Each row was made from one small tree. The marks that hang from a mark follow it in brackets, in the order of their numbers. Every link used is in the known rows. Write each row's tree.
Known rows
K_383{K_339}: [-0.23  0.11  0.78 -0.12  0.15 -0.60 -0.73  0.09  0.24  0.15  0.80  0.68
  2.99  0.42  0.18 -0.24 -0.45  0.33  0.28  0.21 -0.05  0.18]
K_339{K_457 K_730 K_964{K_187{K_383}}}: [ 2.54  1.05  1.96  0.00  0.63  3.78  0.82 -0.21 -1.51  1.02 -0.61  2.49
  1.41  0.75 -0.84 -0.83  1.43 -0.12 -0.49 -0.56 -2.32  2.10]
K_114{K_187}: [-0.12 -0.43  0.66 -0.01  0.08 -1.14  0.13  0.07  0.30  0.38 -0.32  1.44
  1.84 -0.15 -0.89  0.00 -0.39 -0.01 -0.22  0.71 -0.77  1.25]
K_339{K_457 K_730 K_964}: [ 1.93  0.29  2.06 -0.41  0.49  0.82  0.52 -0.45 -0.70  0.65 -0.41  0.87
 -0.33  0.40  0.25  0.31  1.35 -0.30 -0.86 -1.22 -0.51  2.15]
K_339{K_457{K_187{K_114}} K_730 K_964}: [ 1.76  0.60  2.10  0.13  0.52  0.44  0.05 -0.24 -1.34  0.67  0.35  1.01
  2.44  0.26 -0.18  0.58  0.52 -0.85 -1.36 -0.69 -1.44  2.05]
K_964{K_187}: [ 0.29  0.34 -0.16  0.35 -0.17  1.84 -0.38  0.46 -0.57 -0.19 -0.26  0.91
  2.03  0.36 -0.24 -0.25  0.15  0.51  0.16  0.39 -0.78 -0.72]
K_114{K_187{K_964{K_339}}}: [ 0.05 -0.15 -1.15 -0.56 -0.65 -2.17  0.38  0.28  0.08 -1.53 -0.51  0.87
  1.57 -0.36 -0.94  0.73 -0.87  0.31  0.09 -0.02 -0.60  0.75]
K_457{K_187}: [ 1.06  0.20 -0.05  0.06  0.13 -0.21 -0.03  0.03 -0.51  0.10  0.11 -0.42
  1.72  0.06  0.59  0.53 -0.17 -0.47 -0.68  0.88 -0.61 -0.01]
K_383{K_339{K_730 K_964}}: [ 0.90  0.21  2.18 -1.10  0.37 -0.50 -0.07 -0.39 -0.04  0.25  0.67  1.77
  1.19  0.25 -0.10  0.05  0.04  0.24 -0.74 -1.49 -0.91  1.05]
K_187{K_114{K_339} K_383 K_964}: [-0.48  0.79 -1.12 -0.99 -0.28  2.77 -0.16  0.06 -0.25 -0.49  0.83  0.72
  2.75 -0.13 -2.24 -0.45 -1.79  0.70 -0.32 -1.12 -0.89  0.59]
K_383{K_339{K_457{K_187{K_964}}}}: [ 2.14  0.75 -0.01 -0.37  0.15  0.50 -0.85 -0.08 -0.91  0.08  0.53 -0.90
  7.32  1.09  1.17  0.98  0.79 -0.08 -0.52  0.83 -0.15  1.11]
K_730{K_339{K_964}}: [-0.02 -0.11  0.80 -0.14 -0.05  1.10  1.23 -0.15 -0.03  0.06 -0.50  0.52
 -3.40 -0.33  0.02  0.67  0.80 -0.27 -0.44 -0.37 -0.27 -0.88]
K_964{K_187{K_114} K_339{K_730}}: [ 0.10  0.52  0.34  1.12 -0.26  0.01 -0.18  0.79 -1.02 -1.32  0.32  1.67
 -0.28 -0.31 -1.23 -0.46 -1.13  0.51  0.76 -1.10 -2.00 -0.45]
K_964{K_187{K_114} K_339{K_457 K_730}}: [ 0.88  0.66  0.93  1.63 -0.06  0.44 -0.30  0.73 -1.39 -0.77  0.00  1.31
  0.86  0.26 -0.73 -0.42 -0.20  0.25  1.00 -0.62 -1.82  0.82]
K_114{K_339{K_457}}: [ 0.66  0.37  0.39 -0.12 -0.09  1.72 -0.56  0.05  0.01  0.56 -0.09 -0.47
  1.92  0.54  0.38  0.14 -0.17  0.68  0.00  0.06 -0.04  1.40]
K_730{K_339{K_964{K_187{K_114}}}}: [-0.95  0.32  0.86  0.70 -0.24  2.76  0.52  0.53 -0.79 -0.26 -0.15  2.03
 -0.54 -0.17 -1.28  0.21  0.24  0.13 -0.09 -0.27 -1.13 -1.66]
K_339{K_457 K_964}: [ 0.49  0.36  1.18 -0.45  0.11  0.81  0.02 -0.30 -0.46  0.73 -0.53  0.90
  1.19  0.57  0.36  0.31  1.22 -0.34 -0.52  0.05  0.03  1.70]
K_457{K_187{K_114 K_964}}: [ 0.46  0.56 -1.09 -0.28 -0.25  0.29 -0.44  0.10 -0.93 -0.94  0.68 -0.51
  4.07 -0.08 -0.64  0.93 -0.43 -0.28 -0.85 -0.20 -0.37 -0.45]
K_964{K_187{K_383}}: [ 0.55  0.74 -0.02  0.41  0.21  3.04  0.34  0.24 -0.83  0.35 -0.22  1.76
  1.65  0.36 -0.98 -1.10  0.03  0.15  0.38  0.72 -1.69  0.10]
K_457{K_187{K_114{K_339}}}: [-0.21  0.42 -0.01 -0.15 -0.19  0.73 -0.88  0.40 -0.33 -0.06  0.95  0.16
  3.44 -0.18 -0.60  0.41 -2.14  0.33 -0.72  0.22 -1.03  0.11]

Which tree is each row?
[ 1.03  0.56 -0.20  0.46 -0.21 -0.55  0.10  0.20 -1.09 -1.41  0.26 -0.27
  0.35 -0.02 -0.71  0.33 -0.05  0.03  0.33 -1.74 -0.55  1.12]
K_187{K_114 K_964{K_339{K_457 K_730}}}
[ 0.25  1.02 -0.57 -0.40 -0.08  3.35 -0.21  0.03 -0.59  0.16  0.52  0.25
  4.04  0.43 -1.70 -0.41 -0.75  0.47 -0.14 -0.56 -0.71  1.83]
K_187{K_114{K_339{K_457}} K_383 K_964}
[ 2.64  0.39 -0.58  0.65  0.15  2.06  0.90  0.00 -1.19 -0.01 -0.51 -2.14
  1.05  0.32  1.14  1.55  1.87 -0.54 -0.48  0.63 -0.06 -0.45]
K_730{K_339{K_457{K_187{K_964}}}}
[ 0.93  0.69  2.13  0.46  0.24  2.44 -0.36  0.17 -1.42  0.40 -0.04  2.40
  2.53  0.56 -1.03 -0.22  0.83  0.12 -0.44 -1.09 -1.51  1.32]
K_339{K_457 K_730 K_964{K_187{K_114}}}
[-1.04  0.97 -0.33  1.11 -0.31  1.20  0.08  0.85 -0.99 -0.84  0.26  2.68
  0.76 -0.13 -1.93 -1.35 -1.61  0.07  1.25  0.51 -2.35 -0.21]
K_964{K_187{K_114 K_383} K_339}
[-0.12  1.18  1.45  0.46  0.18  3.56 -0.05  0.25 -1.41  0.86 -0.02  3.26
  3.73  0.69 -1.73 -1.10  0.45 -0.32  0.02  0.58 -1.90  1.63]
K_339{K_457 K_964{K_187{K_114 K_383}}}
[ 1.87  0.79 -1.21 -0.72  0.20  1.56  0.62 -0.24 -0.95 -0.23  0.13 -0.20
  2.91  0.12 -0.36  0.19  0.04 -0.55 -0.90  0.45 -1.09  0.38]
K_457{K_187{K_383 K_964}}
[ 2.10  0.17  0.66  1.50  0.44  1.44  0.85  0.13 -0.89  0.80 -0.46 -1.50
 -0.25  0.26  1.34  0.91  1.47 -0.81 -0.14  1.35 -0.38 -0.29]
K_730{K_339{K_457{K_187}}}
[ 1.73 -0.18  0.07 -1.44 -0.09  0.70  0.22 -0.27  0.25 -0.49 -0.02  0.39
  2.82 -0.30 -1.43  0.86 -0.95  1.19 -1.27 -1.72 -1.09  1.61]
K_114{K_187{K_964} K_339{K_730}}
[ 0.57  0.14 -0.54 -0.78  0.13  0.64  0.89 -0.23 -0.08  0.04 -0.31  1.62
  3.27 -0.09 -1.91 -0.18 -0.22 -0.08 -0.53  0.31 -1.19  1.79]
K_114{K_187{K_383 K_964}}
[ 2.19  0.80  1.68 -0.66  0.06  3.55 -0.32  0.06 -0.89  0.48 -0.47  1.61
  2.36  0.73 -0.05  0.15  0.42  1.11 -0.86 -1.25 -1.54  1.63]
K_114{K_339{K_457 K_730 K_964{K_187}}}
[ 0.29 -0.12 -0.79 -1.47 -0.48  0.59 -0.26  0.04  0.51 -0.55 -0.16  0.53
  4.10 -0.13 -1.28  0.75 -1.15  1.15 -0.85 -0.40 -0.50  1.28]
K_114{K_187{K_964} K_339}
[ 1.33  0.69  1.90 -0.48  0.32 -0.13 -0.77 -0.15 -0.77  1.00  0.47  1.08
  5.93  1.00  1.14  0.65  0.66 -0.48 -0.85  1.21 -0.67  1.75]
K_383{K_339{K_457{K_187} K_964}}
[ 3.52  0.66  0.87 -0.33  0.54  0.44 -0.45 -0.35 -1.17  0.12  0.65 -0.85
  5.62  0.93  1.10  0.88  1.08  0.00 -0.84 -0.47 -0.76  1.53]
K_383{K_339{K_457{K_187{K_964}} K_730}}
[ 1.14  0.72  1.29  0.70  0.11  3.40 -0.89  0.47 -0.92  0.21  0.38  0.99
  3.17  0.53 -0.95 -0.37 -0.56  1.16  0.01 -1.09 -1.60  1.30]
K_964{K_187{K_114{K_339{K_457 K_730}}}}
[ 0.77  0.10  1.46  0.45  0.15  1.77  1.11 -0.09 -0.41  0.74 -0.74  0.36
 -1.97  0.19  0.62  0.74  1.76 -0.46 -0.23  0.15  0.05  0.30]
K_730{K_339{K_457 K_964}}
[ 1.28  0.54  1.98 -0.79  0.22  1.34 -0.49 -0.06 -0.61  0.04  0.46  2.77
  3.35  0.64 -0.24 -0.22  0.21  0.75 -0.53 -1.15 -1.68  0.26]
K_383{K_339{K_730 K_964{K_187}}}
[-0.10  0.83  1.03  0.35  0.53  0.19 -0.47  0.16 -0.69  0.67  1.62  1.68
  5.43  0.28 -1.05 -0.79 -1.48 -0.59  0.01  1.12 -1.96  0.82]
K_457{K_187{K_114 K_383{K_339}}}
[ 1.14  0.80  1.55  0.37  0.59  2.81  0.15 -0.13 -0.65  0.96  0.72  0.90
  1.28  0.20 -1.60 -1.03 -0.91  0.25 -0.12 -1.29 -1.85  2.71]
K_187{K_114{K_339{K_457 K_730}} K_383}
[ 1.53  0.45  1.38 -0.61  0.12  1.85  0.29 -0.04 -0.83 -0.16 -0.39  1.97
  0.33  0.21 -0.47  0.06  0.57  0.44 -0.86 -1.29 -1.47  0.13]
K_339{K_730 K_964{K_187}}
[ 0.93  1.12  0.05  1.21 -0.03  1.72  0.27  0.62 -1.22 -0.11 -0.63  1.80
  1.10  0.62 -0.40 -1.10  0.16 -0.07  1.29  1.29 -2.03  1.15]
K_964{K_187{K_383} K_339{K_457}}
[-0.02  0.64  0.27 -1.23 -0.53  3.09 -0.71  0.33 -0.22 -0.20 -0.26  1.97
  2.48  0.37 -0.56  0.11 -0.84  1.26 -0.76 -0.39 -1.11 -0.21]
K_114{K_339{K_964{K_187}}}
[ 1.60  0.28 -1.04 -0.51 -0.32 -1.17  0.69 -0.10 -0.46 -1.91 -0.11 -0.71
 -1.86 -0.36 -0.14  0.57 -0.33  0.36 -0.09 -2.05 -0.53 -0.07]
K_187{K_964{K_339{K_730}}}
[ 0.53  0.46  1.87 -1.02  0.23  1.94  0.51 -0.24  0.00  1.46 -0.56  2.96
  3.72  0.34 -1.61 -0.36 -0.57  0.16 -0.75  0.74 -1.87  3.90]
K_114{K_187{K_383} K_339{K_457 K_964}}
[ 0.09  0.18  0.85 -0.18  0.03  0.91 -0.35  0.15 -0.02 -0.21  0.92  0.42
 -0.04 -0.34 -1.34 -0.12 -1.76  0.81 -0.46 -1.97 -1.04  0.72]
K_187{K_114{K_339{K_730}}}
[-0.45  0.68 -0.94 -0.31 -0.03  1.70  0.32 -0.07 -0.65 -0.50  0.65  0.73
  1.96 -0.12 -2.02 -0.46 -0.52 -0.22 -0.12 -0.69 -0.68  0.29]
K_187{K_114 K_383 K_964}
[ 1.82  0.67 -0.85 -0.50  0.00  0.09  1.31 -0.21 -0.71 -1.35 -0.07  0.26
 -1.96 -0.39 -0.91 -0.34 -0.45  0.02  0.16 -1.74 -1.45  0.67]
K_187{K_383 K_964{K_339{K_730}}}
